What can hang from each mark:
sipa: bimup pozan zapibol
foze: pozan
zapibol: pozan rumibu sipa
pozan: bimup rumibu sipa
rumibu: pozan
bimup: pozan rumibu sipa

Each row was made from one small tree. Brackets hold a mark, then the marks that hang from it, in alphabetical order. Every link used is in the known rows. Write each row's tree.
Known rows:
[rumibu [pozan sipa]]: [-0.88 1.30 0.00 -0.03 1.19 3.95 -2.28 1.67 2.53 -1.10 -1.01 -1.14 -0.92 -0.13 0.38 2.43 -0.82 -1.08 2.19]
[zapibol [pozan bimup rumibu sipa]]: [0.11 -0.18 1.04 0.48 3.59 5.28 -0.19 1.45 3.09 -0.67 -0.32 -0.49 -2.44 2.28 -1.49 2.68 0.51 0.85 -2.81]
[rumibu [pozan bimup [sipa zapibol]]]: [-1.82 -0.49 0.50 0.65 1.41 5.54 -1.44 -0.18 2.04 -0.33 -0.47 -1.81 -1.27 0.28 -2.01 3.37 -0.27 -0.74 0.36]
[pozan bimup]: [-0.02 -1.81 -1.13 -0.75 2.38 2.74 -0.45 1.57 1.60 1.08 -1.28 -1.53 -0.70 3.14 -0.47 1.20 1.39 0.01 -0.74]
[foze [pozan [bimup rumibu] [sipa zapibol]]]: [-1.76 -0.92 0.25 2.00 0.11 2.60 -1.86 0.31 1.60 0.28 -0.41 -3.10 -2.84 2.20 -3.81 1.87 -0.38 1.23 -1.29]
[sipa [bimup pozan rumibu]]: [1.83 1.64 -1.56 0.07 -0.40 -1.03 -4.16 -1.73 0.33 1.60 0.06 -3.96 -1.03 4.54 -2.48 0.63 0.21 -1.48 -2.10]
[sipa [pozan bimup]]: [0.13 -0.11 -2.54 -0.47 1.28 0.39 -0.63 0.48 1.53 0.19 -0.29 -1.98 0.98 1.85 -1.52 0.87 -0.10 0.32 -0.53]
[rumibu [pozan [bimup sipa]]]: [0.11 0.26 0.79 0.18 2.09 4.21 -1.79 2.94 2.71 -0.59 -0.83 -1.38 -0.99 0.57 0.24 3.25 -0.01 -1.91 0.74]
[rumibu [pozan [sipa bimup]]]: [-0.32 2.09 -0.40 -0.40 0.98 3.04 -2.39 0.35 2.76 0.30 -2.14 -2.63 0.00 0.82 -0.29 1.96 -0.85 -1.84 1.69]
[rumibu pozan]: [-0.96 1.70 -0.33 -0.10 0.24 1.31 -1.11 1.99 1.91 -0.80 -0.55 -1.16 0.09 -0.45 2.08 1.33 -1.14 -1.80 1.92]
[sipa pozan [zapibol rumibu]]: [-2.49 0.11 -2.95 2.54 -1.74 -1.68 0.24 -3.88 -0.45 -2.83 2.80 0.10 -0.64 0.16 -2.15 2.44 -0.42 -0.18 -1.01]
[zapibol [sipa [pozan bimup rumibu]]]: [0.45 -1.30 -1.55 -0.14 0.38 2.43 -1.32 1.10 1.17 0.70 0.27 -2.38 -1.26 0.53 -0.23 3.43 -1.13 -0.23 -0.87]
[foze [pozan [sipa bimup]]]: [-0.67 1.28 -0.64 0.47 0.48 0.35 -1.72 1.25 2.46 1.05 -3.66 -3.62 -0.58 1.41 -1.52 -0.17 -0.42 0.22 1.17]
[foze [pozan [sipa [bimup rumibu] zapibol]]]: [-1.56 1.13 -0.75 1.93 -1.27 0.19 -2.37 -1.23 1.44 0.67 -1.33 -3.51 -1.85 1.67 -3.08 0.79 -1.19 0.03 -0.07]
[bimup rumibu [sipa pozan]]: [1.90 1.30 -2.13 1.55 -0.24 0.85 -4.99 0.80 1.42 -2.13 3.10 -0.29 -2.84 2.56 -1.78 3.70 -1.35 -1.45 0.04]
[bimup rumibu [sipa pozan zapibol]]: [0.29 0.68 -2.40 2.84 -1.65 0.92 -4.64 -1.80 0.35 -2.55 4.43 0.16 -3.45 1.57 -3.18 4.23 -1.83 -1.64 -0.30]
[foze [pozan bimup rumibu]]: [-0.71 -0.54 0.67 0.35 0.61 0.92 -0.22 3.68 1.68 0.74 -1.43 -1.97 -1.07 1.97 0.06 0.08 -0.50 -0.43 -1.59]

Which tree is each row?
[-1.45 -0.61 -1.74 1.50 0.45 2.59 -1.62 -4.10 1.00 -0.29 -0.55 -1.37 -2.16 2.80 -3.44 2.92 1.11 -0.65 -0.70]
[pozan [sipa bimup [zapibol rumibu]]]
[0.29 0.38 0.56 1.10 3.28 4.35 -1.05 0.42 3.24 -0.50 0.01 -2.00 -2.73 2.94 -2.56 2.95 0.76 1.88 -2.57]
[zapibol [pozan [bimup rumibu] sipa]]
[-0.05 0.76 -0.48 3.46 -0.44 2.28 -3.35 -1.25 1.17 -2.70 3.80 0.54 -4.89 1.36 -2.17 4.50 -0.89 -1.02 -1.04]
[bimup rumibu [sipa [zapibol pozan]]]
[-2.15 0.80 -0.19 0.97 0.05 3.97 -1.96 -0.39 1.65 -1.46 0.06 -0.78 -1.41 -0.92 -0.70 2.90 -1.22 -1.23 2.00]
[rumibu [pozan [sipa zapibol]]]
[-1.46 -2.92 -0.91 0.59 2.16 6.06 -1.55 -1.43 1.33 0.28 -0.51 -1.16 -2.43 2.53 -3.93 3.08 1.25 0.62 -0.75]
[pozan bimup [sipa zapibol]]
[0.80 0.11 1.15 1.05 3.17 4.02 -0.27 2.37 2.92 -1.26 0.44 0.29 -2.61 1.73 -0.37 3.04 0.44 -0.45 -2.68]
[zapibol [pozan [bimup sipa] rumibu]]
[0.62 1.94 -0.49 1.36 0.28 0.51 -0.81 -1.24 2.58 1.18 -0.64 -4.48 -2.20 0.69 -0.16 3.21 -0.86 0.44 -1.43]
[zapibol pozan [sipa [bimup rumibu]]]
[0.27 -0.25 -2.01 0.09 -0.62 1.19 -1.72 0.94 0.91 -0.22 0.73 -1.59 -1.31 -0.35 0.81 3.03 -1.86 -0.61 0.47]
[zapibol [sipa [pozan rumibu]]]
[-2.28 0.47 -0.68 2.20 -0.67 1.06 0.58 -1.87 0.55 -1.83 2.14 0.91 -2.17 -0.43 -0.34 1.80 -1.08 -0.64 -1.31]
[sipa [zapibol [pozan rumibu]]]
[-0.21 -0.54 0.43 1.02 1.58 1.55 -1.13 3.84 2.39 0.19 -2.30 -2.37 -1.51 1.12 -1.06 1.01 0.44 0.17 0.18]
[foze [pozan [bimup sipa]]]
[-1.10 -0.15 -0.11 3.52 0.90 2.28 -0.82 -1.29 1.40 -3.72 2.01 1.45 -3.89 -0.04 -1.41 4.40 0.93 -0.68 -0.69]
[bimup [sipa [zapibol pozan rumibu]]]
[0.55 -2.49 0.07 -0.78 3.17 6.93 -2.39 1.97 1.99 0.49 -0.46 -0.18 -2.72 4.46 -1.86 2.97 0.78 -0.66 -2.13]
[pozan bimup rumibu sipa]
[-0.59 -0.01 0.67 -0.37 2.53 5.52 -1.72 1.94 2.89 0.00 -1.53 -2.14 -0.82 1.12 -0.85 2.86 0.08 -0.62 0.55]
[rumibu [pozan bimup sipa]]
[1.24 3.05 -3.76 -0.04 -1.41 -2.93 -2.83 -2.45 1.31 1.24 0.50 -3.76 0.92 3.74 -2.07 0.63 -1.69 -1.43 -1.08]
[sipa [bimup rumibu] pozan]
[0.64 -0.64 -0.51 1.17 0.34 0.43 -1.41 -1.72 0.45 0.46 -0.89 -3.87 -2.30 1.93 -1.06 3.70 1.83 -0.30 -2.06]
[zapibol rumibu [sipa [bimup pozan]]]
[-0.81 0.16 -0.60 2.63 0.74 2.62 -1.55 -0.54 1.44 -2.59 1.41 1.07 -3.23 -0.69 -1.27 3.46 -0.11 -0.85 0.73]
[bimup [sipa [zapibol pozan]]]
[-0.89 -0.83 0.44 0.47 2.03 2.82 -0.96 2.84 2.62 0.78 -3.08 -3.13 -1.35 1.73 -2.11 0.66 0.58 1.52 0.00]
[foze [pozan bimup sipa]]
[0.24 -0.15 0.55 1.50 0.83 1.33 -2.23 3.30 2.17 0.19 -0.75 -2.70 -2.61 2.43 -1.60 1.73 -0.06 0.08 -0.96]
[foze [pozan [bimup rumibu sipa]]]
[1.69 -1.50 -0.51 0.69 2.20 4.13 -3.46 1.90 1.83 -0.04 1.09 -1.12 -3.46 4.56 -1.91 3.71 0.99 -1.00 -1.62]
[pozan [bimup rumibu sipa]]
